Known rows, with every step that occurs
zibur-midu-geba-fivu-lanat-nidi: [  0  27  36 -27   1  25  -3  32  20  -9  27 -13   3 -48  20  35  27 -18
 -20   1 -33   3  29 -28 -18 -18]
fivu-lanat-nidi: [ 10  33  15 -22  13  53  17  -9 -17 -21  31  -8  -5 -31  26  26   7 -50
 -17 -12 -21  25  -3 -15  13 -19]
sinu-musi: [ 25   8  -5 -34   3  30   7 -24  23 -30  -1  16 -28 -24  11   0 -14 -42
 -37 -24  26   9   9 -12 -22 -30]
zibur-midu-geba-gomef-sinu: [  4  43  16 -35 -12  18  10  10  63  -8  10 -13   6 -41 -16  18  -2  -4
 -10  12   7 -16  40 -51 -36  -3]
suti-gomef: [ 13  22   2 -37   4  36  -8 -48  37 -17  24  13  23 -45   6  20 -12 -60
 -13   3  12   7   6 -16 -28 -18]
lanat-nidi: [ -3  30   8 -31  17  47  13 -14  18 -11  22  -7  -3 -37  13  25   9 -32
 -25  -4   0   5   0  -8  -9 -14]
lanat-fivu-sinu-musi: [ 30  25 -11 -28 -13  41  36 -14 -25 -46  11  14 -28 -15  30  24 -21 -35
 -49 -24   6  19  25  -5  -6 -33]
fivu-sinu-musi-gomef-suti-geba: [ 51  24  -7 -49  -7  48  -4 -19 -26 -52  -1  40 -48 -22  21  19 -27 -57
 -43 -35  15  13  12 -38  20 -22]
lanat-fivu-sinu: [ 16  33   0 -33 -13  38  31 -20 -16 -36  24   6 -15 -17  30  32 -22 -38
 -28   0  -5  22  18   0   5 -12]
tusu-geba-gomef-fivu-lanat-nidi: [ 15  45  -2 -20   6  70  14   6 -26 -18  19 -33   3 -41  16  38  -9 -29
  -3  37 -43  37   5 -19  -6  -6]
midu-geba-fivu: [  9   6  29 -51 -10  17 -20  14  34  -9   0 -17 -17 -43  14  18   4 -27
 -13  31 -10  26  15  -7 -31  -4]
tusu-geba-fivu: [  7  14   4 -43  -9  22 -12   2   3  -4  13 -27 -22 -37  26  30  -1 -43
   3  29 -16  48  -9  11 -10   9]
musi-sinu: [ 17  19 -16 -41 -18  31  10 -15  22 -36  17  27 -14 -27  13   3 -14 -33
  -8 -14  46  19 -23 -14 -13 -10]
suti-geba: [ 22  14  12 -58  16  20 -11 -22  31 -27  10  11   9 -35  18  22   2 -63
   5  11   9   2 -11 -14 -26 -20]
sinu-musi-gomef-suti-geba-tusu: [ 38   4 -10 -67   4  67  -7 -12 -12 -32  -3  28 -45 -51   9   9 -12 -61
 -41 -42  14  18   8 -33 -28 -11]
fivu-sinu-musi-gomef-suti-geba-tusu: [ 40  13 -13 -65  -8  55  -2 -10 -33 -48   4  30 -53 -34  23  26 -20 -61
 -48 -27   2  29   9 -26   8 -16]
midu-tusu-geba-fivu-lanat: [  1   6  28 -48 -28  26 -11  16 -28 -18  13 -23 -36 -48  30  26   4 -25
   7  34 -36  53  -7  -8 -13   2]
suti-gomef-sinu: [ 27  36 -14 -52   0  54  17 -45  46  -8  15  16  26 -45  -3  32 -14 -54
  -7 -12  11  20  25 -23 -18   3]
geba-tusu: [ -3   1   2 -64   3  32   2 -18  22 -14  21 -10 -19 -44  13  20  -4 -53
 -17  16  -1  35  -7  10 -24   3]
midu-tusu-geba-fivu-nidi: [ -3   6  22 -56 -23   3 -15  10 -16 -22  15 -19 -43 -41  24  32   0 -14
  -4  38 -33  52  -1  -9  -5   0]
gomef-suti-geba: [ 27  26  11 -76  11  45 -16 -20  27 -27   7  16 -26 -48  13  16 -10 -60
  -4 -21  -9 -10  -3 -15  -2  -7]
sinu-musi-gomef-fivu-nidi: [ 49   7  -9 -32   2  53   7 -28  -4 -45   2  44 -30 -25   4  14 -38 -36
 -48 -19  12  37  28 -36   1 -16]
suti-geba-fivu-sinu-musi: [ 28   5   5 -58  -3  23  -5   3  -6 -41  -3  11 -14 -23  31  39   2 -63
 -20  10 -15  40   6  -6 -12 -19]
midu-tusu-geba-fivu: [ -6   1  24 -53 -26  17 -13  11  -2 -13   6 -22 -35 -51  22  25   4 -13
   3  39 -20  40  -3  -7 -27   5]
musi-gomef-fivu-sinu: [ 40  16   3 -35 -11  57   1 -32  -3 -41  10  36 -18 -27   9  30 -48 -40
 -20  18   4  42  17 -30  22  12]
sinu-musi-gomef: [ 34   8  -5 -21  -4  44   0 -25   2 -27  -1  29 -30 -26   6  -3 -21 -45
 -40 -29  45  20   8 -36 -23 -19]
fivu-lanat: [ 21  21  17 -30   1  35   4 -21   0 -24  24   3 -13 -22  25  12 -11 -62
  -7  -2  -5  33 -10 -12  11 -13]

Rows
[ 18  13   5 -94  10  49 -13 -13  16 -23  10   6 -32 -59  15  22  -1 -65
 -10 -12 -23   9  -5  -2 -17   0]	gomef-suti-geba-tusu
[ 38  18 -21 -51  -5  49  36 -21  34 -16  -8  16 -27 -27   0  13 -19 -34
 -26 -38  27  23  29 -19  -9  -7]	gomef-sinu-musi
[  4  39   6 -42 -12  52  -5 -16  17 -16   4 -15 -37 -40  -9   3 -26 -46
 -14   6 -13  16   3 -28 -10   8]	geba-gomef-suti
[ 17  35  -6 -35  -1  33  -2 -10  -3 -27  18 -23 -10 -28   7  32 -26 -28
  -6  50 -29  43   5 -17  -1  -3]	tusu-geba-gomef-fivu-nidi
[ 40  27 -26 -48  -1  59  23 -41  38 -17   3  24  14 -42  -3  22 -16 -50
 -31 -36  20  17  38 -25 -26 -15]	suti-gomef-sinu-musi
[ 28   6   0 -29 -24  34   1  -3 -27 -34  -1  16 -42 -17  21  28 -21 -51
 -40   1   0  63  16 -14   5   3]	geba-fivu-sinu-musi-gomef
[ -5   7  25 -53   1   3  -8   8  58 -14  25  -7  -6 -55   7  18  11 -17
 -20  10   6 -17  22 -20 -43 -17]	zibur-midu-geba-tusu
[-12  12  35 -40 -13   3  -4  -9  52 -22  20  17 -11 -49   1  12  -4  -9
  -7   3   8 -17  13 -35 -31 -12]	zibur-midu-tusu
[ 33  32 -14 -53   1  47  19  -6  22 -25 -14   0   7 -29  -4  23  -4 -47
  -8   0  11  18  15 -40 -43 -16]	suti-geba-gomef-sinu-musi
[ 37  16  -7 -21 -16  35   7 -25 -20 -45   6  31 -42 -10  19  15 -30 -46
 -49 -17  31  31  12 -33  17 -19]	fivu-sinu-musi-gomef
[ -1  11  20 -49 -17  16 -10  -4   8 -19  11 -13 -31 -46  18  14  -5  -9
   2  27   2  12  -8 -18 -21 -13]	midu-tusu-geba
[ -1  42  29 -39 -10  20 -15   9  53 -14  13 -10 -18 -52 -11   7  -8 -10
 -20   2  -5 -32  27 -50 -31 -13]	zibur-midu-geba-gomef-suti
[ 36  27 -15 -18 -17  55  31 -14 -44 -45  10  25 -32 -13  24  23 -29 -37
 -51 -30  19  24  29 -23  -5 -21]	lanat-fivu-sinu-musi-gomef
[ 48  35 -14 -46  -9  70  21 -11 -49 -51   5  34 -39 -28  27  26 -23 -48
 -47 -47   1  10  29 -30  -1 -24]	lanat-fivu-sinu-musi-gomef-suti-geba
[ 45   8  -6 -47  -4  48  17 -23  12 -51  -2  34 -23 -23  17  27 -39 -32
 -38   1  -7  31  31  -8  13 -20]	gomef-fivu-sinu-musi
[ 12  21   1 -40 -18  16  -6   3 -18 -19  17 -23 -32 -24  36  43  -8 -43
  -4  36 -25  56  -5  12  20   9]	tusu-geba-fivu-sinu
[ 35  17   3 -76  -7  44 -10   2 -10 -39  -6  18 -47 -38  25  30  -9 -64
 -30 -24 -29  27  15  -7   8 -11]	gomef-suti-geba-fivu-sinu-musi
[ 45  17 -14 -44   0  59   6 -46  18 -47   8  38  13 -37  12  33 -33 -50
 -39  -2  -8  23  38 -13  -8 -26]	suti-gomef-fivu-sinu-musi
[ 37   6   1 -48  -7  32 -11   1 -24 -41  -4  21 -16 -22  26  37  -5 -65
 -22   6   0  48   7 -22 -11 -10]	suti-geba-fivu-sinu-musi-gomef
[ 14  20  18 -49  15  49  -1  13 -18 -20  17  -7  14 -39  33  48  29 -71
   2  10 -43  43  -5  -6 -16 -10]	suti-geba-fivu-lanat-nidi
[ 36  25  10 -60 -13  56 -22  -6 -24 -31   4  24 -39 -39  17  34 -21 -67
 -15  -4 -17  40   6 -30  18  18]	musi-gomef-suti-geba-fivu-sinu
[ 33  21   8 -36 -14  40   2   9  16 -46 -12  -3 -20 -28   3  17 -26  -9
 -41  37 -11  16  41 -36 -24 -32]	midu-geba-gomef-fivu-sinu-musi
[ 37  23  -5 -48   3  47   4  -9   5 -54  -9  15   5 -26   8  33 -21 -48
 -18  31 -14  23  18 -30 -27 -25]	suti-geba-gomef-fivu-sinu-musi
[  8  12  14 -45 -20  20  -1  -6   0 -24  12  -4 -27 -21  26  38 -13 -53
 -17  29 -24  59   5   8  17  12]	geba-fivu-sinu
[ 31  23  12 -49   8  57  -1  -8   4 -38   4   3  25 -37   9  32 -13 -63
  13  39 -32  31   4 -30 -28 -10]	suti-geba-gomef-fivu-lanat
[ 23  22   9 -54   9  51  -7 -13  31 -33  -3   4  25 -41  -1  29 -14 -51
   8  44 -16  16   6 -28 -45  -7]	suti-geba-gomef-fivu
[ 30  15 -11 -26 -23  31  -5   5 -44 -26   5  -5 -47 -21  31  34 -16 -41
 -30  10   1  60   5 -11  11   1]	tusu-geba-fivu-sinu-musi-gomef
[  4  27  23 -30 -10  20 -15   5  32 -17   3 -26 -10 -35  -3   4  -5 -20
 -15  42   7   3  10 -35 -43 -18]	midu-geba-gomef
